Each row comes from the steps of one path. Every step used is in the known rows, and no mark comes twice. Write the path behind each row, first mark first.
Known rows
F-Y-U-V: [-15  11 -37   5 -22   4  50  21  -5  35   5   7  46   0  41 -47  -6 -31
 -14 -77  25 -10   3  -6 -14  73  45 -39 -18  29  11   2 -28]
V-U-Y: [ -1 -11 -17   8 -12  -6  43 -36  -5  19  17   1  23  33   6  33   6  -4
 -31 -32  23  27 -24   1 -42  37  48  -7 -19  24  20  11 -39]
J-Q-U: [  1  16 -35  50 -40 -32  14 -10  -6  28  22 -33  48   8  50 -28  -5  28
 -26 -28  37  37   0 -33 -17 -14  -7  25  -8   3  14  -4 -24]
A-U-W-J-Q-L: [-11  21 -52 -21 -29   3   1 -18   3  64 -33 -44  -8 -17  -9   6  -5  42
 -51 -35   3  11  -8 -39  -7  22  37  29   3  -4  16 -34 -22]
S-U: [-18  10 -21   7  -4 -14 -10   1  23   4  10  -7 -28  12  26  61 -10  -9
   1 -27  10  29   4  -5 -36  -8  36  17  -5  18   3   7 -14]
J-Q-L: [ -8   8 -18   6 -34   6  -1  -3   4  44   1 -32  21 -17 -16   6  -3  49
 -33 -15  36  23  -7 -29  18  22  24  32 -29 -18  14 -38 -20]
F-Y-U-W-J-Q: [  3  33 -64  -7 -14   7   0 -11 -20  50 -26 -40  43  -9  64 -19 -12  39
 -50 -55  38  10 -23 -26  14  13  49  -8   8  10  30   3 -20]
Y-F: [-27  40 -22  41  -8   8  16 -12 -14  34   1  10  27 -22  10  -4  -5 -29
 -16 -24  27  22   4  -8  -2  21  11   3 -11 -16  -3   9 -51]
D-T: [-26  27 -34  33 -28  18  -6   4 -12  22  21  -9  18  24  -5  13 -14 -13
 -39  13 -14  11  19  -8 -20  -6  12  25 -35  -3  53 -47 -22]
S-U-Y: [-15 -21 -30  -1  -3  -9  15  -8  -2   5  21  -2 -24  24  26  39   3  -7
 -35 -41  21  35  -6   0 -43  26  52   6 -22  17   8  22 -41]
A-U-Q-J: [-25   9 -16  54 -66  -1  30 -28   6  33 -10 -13 -35  24  73  -6  -8 -52
 -14  -7 -29  34  18   6 -50 -30  44  26   1  16   6  -6 -53]
E-V-U-S-J-Q: [-29  17   3  19 -17  16  -4  -9  20   8  41 -32  20   0  96  49 -13  26
 -53   2  18  32 -32  -9  19  17  61  13 -20  21  29  -5 -29]
Q-J: [-19  -4 -16  37 -29  21   3  -9   6  36  -8  -3   2  13  44   5 -12 -16
 -13   3  -6  28  20  13 -48 -43  -5  15 -14  12  -5  -7 -39]
S-J-Q: [-13  -6 -10  24 -13  15 -25   4   7  -5  17 -30  30   1  96  33 -17  35
 -43   6  24  24 -26 -25  16  -8  51  26 -18  -2  24  -3 -26]
F-Y-U-W: [-23  29 -74 -18  -7   8  28  19 -19  29 -29   6  40  -4  20  -8  17  19
  -7 -75  36   6 -11 -27 -23  33  56 -28 -14   9  11   7 -35]
A-U-W: [ -7  20 -46 -10  -1  -8  14   6 -16   3 -51  -8 -43  13  18  11  16  -6
 -26 -35 -24  17  -9 -34 -43  32  59  12   3  11  16  -7 -31]
Q-U: [-10  16 -43  42 -33 -29  22 -28   6  35  11  -3  42  18   8 -15 -15  -5
  -3 -26  20  34  17 -27 -51 -31 -26  11  -7  14  -5  -2 -23]
U-W-J: [-14  35 -76 -30   3  10 -15 -59 -12  52 -44  -9  -9  11   3   1 -32  -9
 -31 -29  -8  26  -9 -14 -23 -12  15   1   9  21   1  -5 -22]
D-T-J-Q-L: [-25  14 -44  18 -45  31  -5  13   3  54  11 -41  25 -24 -54  14 -36  49
 -45   3  20  16  15 -17  10   2  30  28 -39 -18  34 -47 -35]
U-W-J-Q-L: [-18  24 -63 -23 -26  16 -13 -32  -2  68 -23 -40   9 -21 -13   1 -14  53
 -45 -30  23  20 -11 -31  12  17  24  24 -14  -8  10 -40 -24]
U-Y: [ -1 -23 -31   5  -9  -2  26 -21 -21  11   8   4   7  27   1  -7   3  -9
 -44 -25  21  29 -10  -7 -27  26  38  -3 -33   9  14   7 -45]
V-U-W: [-16  37 -46 -13  -8   3   8 -28  -6  14 -29  -7   1  13  12  41  10  16
  -5 -41  12  32 -32 -16 -31  34  54   0  -9  23  12  -4 -33]
Y-U-S-J-Q-L: [-39  13 -27  -5 -26  16   4   9  29  47  30 -31  50 -20  12  23 -10  28
 -43 -14  26  12 -14 -29   2  21  51  25 -27 -15   5 -28 -30]
S-J-Q-L: [-28  -4 -28   0 -29  22 -16  -1  22  33  10 -30  32 -19  22  36 -12  50
 -36  -2  26  18 -10 -35   9   3  33  32 -31 -17  12 -36 -28]
D-T-J-Q-U: [-13  24 -55  63 -52 -11   6   2  -5  37  32 -39  48   3  13 -14 -38  29
 -39 -11  25  32  23 -24 -27 -32   0  20 -18   5  27 -11 -39]
V-U-Y-F: [-27  24 -28  33 -12   4  48 -30 -18  41  15   8  36  -7  16  17  12 -25
 -32 -46  38  24 -15   3 -22  59  39 -12 -14   1   9  24 -70]
Q-U-Y: [ -8 -16 -49  27 -27 -23  39 -29 -16  29  21  -5  26  26  11 -23   3  -9
 -35 -44  27  39   4 -18 -57   9   3  -2 -24  13   2  12 -46]
Y-U: [ -5  21 -23  16  -8 -14  32  14  -5  35   8   3  71   9  15   3 -14 -10
 -15 -19  32   1   2  -3 -27  13  36   4   1  10   6  11 -23]
W-U-S-J: [-46  -2 -26 -14   8  16 -11  22  44  17  30  10  13  15  39  28 -36 -46
 -26   1 -23   8 -15 -18 -38 -32  19  16   2  12  15  -1 -25]
E-Q-L: [-39   3 -17   0 -28  -1  10 -19   0  60   0 -24   7   0 -57  25 -13  27
  -9 -11  34  12   1  -7 -35   7   8  30 -22  -8 -38 -37 -12]
J-Q-U-V: [ -7   7 -32  36 -43 -16  27 -12 -13  26  19 -27  18   4  70 -58 -11 -12
 -30 -53  19  35  -2 -21 -11  49  14   5 -17  19   9  -7 -35]
V-U-Q-L: [-30  36 -35  10 -63  -2  27 -61  21  56  11 -20  11   1 -37  28  -9  -5
   0 -29  19  31  -7 -18  -5  22  49  22 -22   2   9 -39 -35]
F-Y-U-W-J: [-18  37 -93 -28  -1   8  10 -35  -7  73 -40  -7  37   3  15  -7 -24  -5
 -25 -61   9   6  -8 -16 -28  -2  26 -26  12  25   6   8 -18]
W-U: [  0   1 -22   3  -5 -11   9  51   4  34  -4  11  16  13   8  -6 -22 -18
 -16  -8   6  -7  -3 -13 -32 -14 -14  12  29  18  35  -5 -17]

Which path is each row?
[  1 -17 -42  36 -35 -23  39 -19 -26  25  27 -24  32  22  46 -30   7  20
 -52 -41  46  41  -8 -24 -30  22  19   7 -26   8  16   8 -48] -> J-Q-U-Y
[-18  36 -96  -9 -14  -5  -3 -70  -8  67 -34 -13   9  13  10  -7 -31  -9
 -23 -45  -4  36   0 -25 -46 -27 -15   2  12  26  -7   2 -24] -> Q-U-W-J
[-28  18 -54  34 -25  31  -8   6  -2  26  11 -11  18   9 -59  22 -68 -10
 -29  24 -13  15  31   8 -27 -31  26   9 -33  11  36 -21 -40] -> D-T-J
[-64   8 -28  14 -12  -4  -2 -31  38  22  47 -12  23  19  44  27 -30 -30
 -17  -6  -6  30  -7 -17 -65 -44   8  23 -19  10 -30  -1 -24] -> E-Q-U-S-J
[-13  28 -72  15 -27 -10   3 -12 -23  20 -11 -31  13   0  49 -20  13  40
 -26 -50  31  47 -11 -44 -18  13  23  16 -16   3  10   1 -44] -> J-Q-U-W
[-28   5 -37  21  -5   4  41  25 -26  46  10  18  25 -15  18 -21   2 -36
 -42 -39  31  11  -2  -8 -20  46   9  -6   6  -8  17  23 -72] -> W-U-Y-F
[-30  13 -18  11 -11  10   0  20  23  10  34 -26  54  -1  90   6  -8  18
 -44 -28  29   5 -33 -27  11   4  62   7 -21  -1  26   3 -24] -> F-Y-U-S-J-Q
[-39  17 -39  48 -69  11  41 -18   1  56  10  -5  33  12  75 -22  -7 -35
  -1 -38  16  26  18  10 -37 -24  35  -5 -11  14   4   5 -56] -> F-Y-U-Q-J
[ -8 -13 -15  14 -15  -3  53 -32 -21  28  14  -2  13  22  22  39  11  11
 -45 -28  34  32 -10  14 -26  56  49 -23 -24  42  20  12 -44] -> E-V-U-Y
[-31   3 -28  29 -38 -21  34 -25 -14  41  19 -17   6  15  40 -42 -20 -27
 -13 -53  18  26   5  -3 -56  38   0   7 -15  28 -32  -5 -27] -> E-Q-U-V
[ 10  10 -21  32 -24   7 -15   5 -11  12   2 -34  18  -4   8   1 -48  39
 -39   4  33  21 -11  -4  20  -8  50  14 -19   3  26   6 -35] -> T-J-Q
[-25  -2 -36  33 -37  -2  18 -11   3  23  26 -26  25   3  97 -34 -18 -13
 -33 -45  10  35  -5 -25 -17  37  23   5 -20  19   4  -6 -41] -> S-J-Q-U-V
[  5  38 -44  -4 -14   4 -10 -44 -13  45 -21 -42  16   5  61  17 -18  36
 -50 -30  25  28 -38 -16  11  11  47  13  14  17  30  -5 -20] -> V-U-W-J-Q
[-53  16 -11   1  -4  19   5 -33  43  13  36   1  13  14  49  73 -20 -24
 -22   3 -10  29 -15  -1 -26  -1  43   1 -22  32   4   0 -27] -> E-V-U-S-J
[-11  16 -36  14 -12  -9  45  28   1  40   0   7  82   4  10 -12   0   1
  -4 -55  43 -18   2 -13 -22  11  33 -29  -5  10  15   7 -13] -> F-Y-U
[-24  16 -52  48 -52   3  22   1 -14  38  29 -35  19   0  42 -50 -36  -9
 -40 -38   3  31  18 -12 -19  38  19   5 -26  22  28 -17 -47] -> D-T-J-Q-U-V
[-27  24 -60 -27 -26   9 -19 -23  11  66 -16 -45 -11 -21   0  33 -13  48
 -42 -43  22  28  -9 -29   1  16  35  25  -6  -3   8 -29 -23] -> S-U-W-J-Q-L
[-27  31 -30  23 -48 -18   3 -43   7   9  23 -17 -45  17  49  31 -16 -40
  -1 -33  10  49  -6  -6  -6   2  72  32  -9  11   9   1 -37] -> S-U-Q
[-23  45  -6   3  -4 -16  22 -38  31  21  28  -1  13  25 -25  16 -13 -42
 -13 -20  -5  22 -28   2 -22  12  35  15 -16  16  12 -16 -13] -> V-U-S
[  3  38 -56  -7 -10   3  -6 -19 -20  50 -20 -41  31  -1  65  -9 -19  28
 -57 -32  31  17 -28 -20  14  16  53  13  14   8  22   3 -24] -> Y-U-W-J-Q
[-39  16 -17  -9 -28  19  -1 -16  43  41  31 -34  31 -13   8  49  -8  35
 -33 -13  18  20 -22 -28   4  14  46  28 -28  -6  14 -35 -27] -> V-U-S-J-Q-L
[-26   7 -22  36  -5  -9  53  -4 -24  28  -1   5   1  -8  19 -11  19 -41
 -51 -41   7  18   3  -9 -33  57  45  -4  -6 -11   9  23 -67] -> A-U-Y-F
[-16  27  -1   5  -1 -27  25  -7  23   8  10  -1 -33  23 -20 -13  -4 -64
 -34 -13 -41   7  -8 -16 -40  10  41  27  -5   5  11 -15 -12] -> A-U-S
[-31  24 -60 -22   3   3 -16  -1  -4   4 -23 -10 -46   2  31  51   8  11
  -9 -54   8  41 -15 -19 -33  20  56  12 -12  13   2   5 -32] -> S-U-W
[-28  18 -78  12 -25   1 -10 -13 -13  13  -6 -31  18  -2  80   5   5  41
 -26 -42  24  45 -17 -49 -29   0  30  14 -15   3   5   4 -46] -> S-J-Q-U-W
[-28  25 -56  45 -25  -7  39 -40 -28  66  18 -16  45 -19  46 -36  -3 -15
 -57 -54  43  39   3 -16 -20  29   2  -6  -5  -7  -1  26 -71] -> W-J-Q-U-Y-F
[ -2 -30 -33  -7  -6  -6  33  31 -19  30   6  11  10  27   8 -16  -6 -18
 -48 -27  18   4  -9  -9 -42  20  11  -4   5  20  31   8 -44] -> W-U-Y
[-15  -9 -64  48 -42  -2  30  -5 -30  35  36 -34  33  18  15 -23 -19  19
 -67 -30  29  39  13 -16 -40   7  24   5 -36   7  33   2 -62] -> D-T-J-Q-U-Y
[-15  46 -71 -27  -2   3  -5 -76   0  56 -40 -13   4  14   8  31 -30  -7
 -21 -37   0  22 -21 -11 -34  -4  25  -2  16  34  10  -2 -19] -> V-U-W-J
[ -4  33 -57  -9  -9   1 -31 -27 -10  34 -22 -45 -17  -1  70  20 -20  32
 -51 -34  22  34 -24 -19   8   5  51  22  11  10  21   2 -18] -> S-U-W-J-Q
[-42  10 -33  25  -5   0  24  -8 -10  31  20   5  -5 -15  28  22  10 -31
 -33 -53  34  35  -2  -1 -23  46  40  -4 -17  -7  -4  30 -70] -> S-U-Y-F
[-28  20 -32  10 -60 -14  34 -34  13  45  -4 -19 -23  -1 -33   4  -3 -21
 -13 -25  -9  23   6 -30 -17  23  55  34 -13  -4   9 -39 -36] -> A-U-Q-L
[-24   5 -12   7  -7  10 -18  32  20   8  32 -24  18   2  86  13 -22   8
 -53   3   8  12 -33 -26   7  -7  39  29   2   3  33  -5 -24] -> W-U-S-J-Q
[-18   8   3  14  -6   2  -9  10  25  -8  23 -33   1   6  89  22  -9  -1
 -57   2 -14  17 -31 -30  -1   1  67  36  -7  -2  28  -2 -25] -> A-U-S-J-Q
[-20  36 -48  30 -58 -13  48 -26  -7  38  14  -7  47  14  37 -26  -9 -31
  -2 -57  37  15  -5 -14   2  16  64  -8 -12  10  18   3 -37] -> F-Y-U-Q
[-13  23 -33  18 -49 -17  22  -5  -6  34   9  -2  -9  21  29 -23 -29 -48
  -9 -19  11  18 -10 -15  -2  -3  31  24  19  15  29 -12 -35] -> W-U-Q
[-11  20   2  27 -22  -3  31 -29   2  32   9  -6  24  12  21  67  -1  14
 -16 -11  26  27  -5  11 -14  29  29 -13  -8  44  18  -4 -20] -> E-V-U
[-44  13 -26  42 -63  10   2 -33  10  33  15 -15 -39  19  85  25 -14 -43
  -1 -18  -6  52  16  15 -42 -38  41  28  -8  16  -2   1 -56] -> S-U-Q-J
[-16  30 -63 -17  -2   4  16   8 -24  28 -25  -2  32   0  17   1   7   7
 -18 -49  28  15 -14 -20 -28  37  60  -2  -4   9   5   6 -41] -> Y-U-W
[-23   9  -8  12  -8  15 -23  -4  20  -8  32 -28  17   3  82  19 -18   9
 -49   6   9  26 -35 -22  18  -6  54  32 -22  -5  21  -9 -23] -> U-S-J-Q
[-22  22 -18 -15   1 -12  11  28  19  34  21  11  -3  20 -22 -27 -25 -55
 -28 -15 -12   1 -17 -10 -27  -5  -3  20   9  11  24 -15 -15] -> W-U-S
[-18   8 -43  26 -36 -14  31 -22  -8  31  14  -5  15  11  36 -51 -15 -37
 -12 -53   1  35  10 -15 -37  40   0  -3 -19  27  -5  -8 -34] -> Q-U-V
[-16  40 -81 -27   1   7   2 -43 -13  68 -35  -9  30   7  11   0 -30 -13
 -31 -41   6  12  -7 -10 -30  -2  31  -4  20  23   1  11 -27] -> Y-U-W-J
[  5  30 -52  -6 -14   7 -25 -36 -21  36 -27 -41   2  -3  57  -7 -21  34
 -56 -25  19  26 -28 -23  20   5  39  20   5   5  25  -7 -21] -> U-W-J-Q
[-25 -21 -38  31 -29 -30  44 -34 -27  38  24 -16  22  35  12 -19  -1   3
 -34 -43  43  35  -3  -4 -76   5   4   6 -21  13 -24  12 -39] -> E-Q-U-Y
[-34   6 -30  40 -60   8  17  -1   1  53   3  -5 -12  18  74 -20 -23 -48
 -10  -5  -9  26  12   7 -38 -41   8  22  11  21  14  -6 -54] -> W-U-Q-J
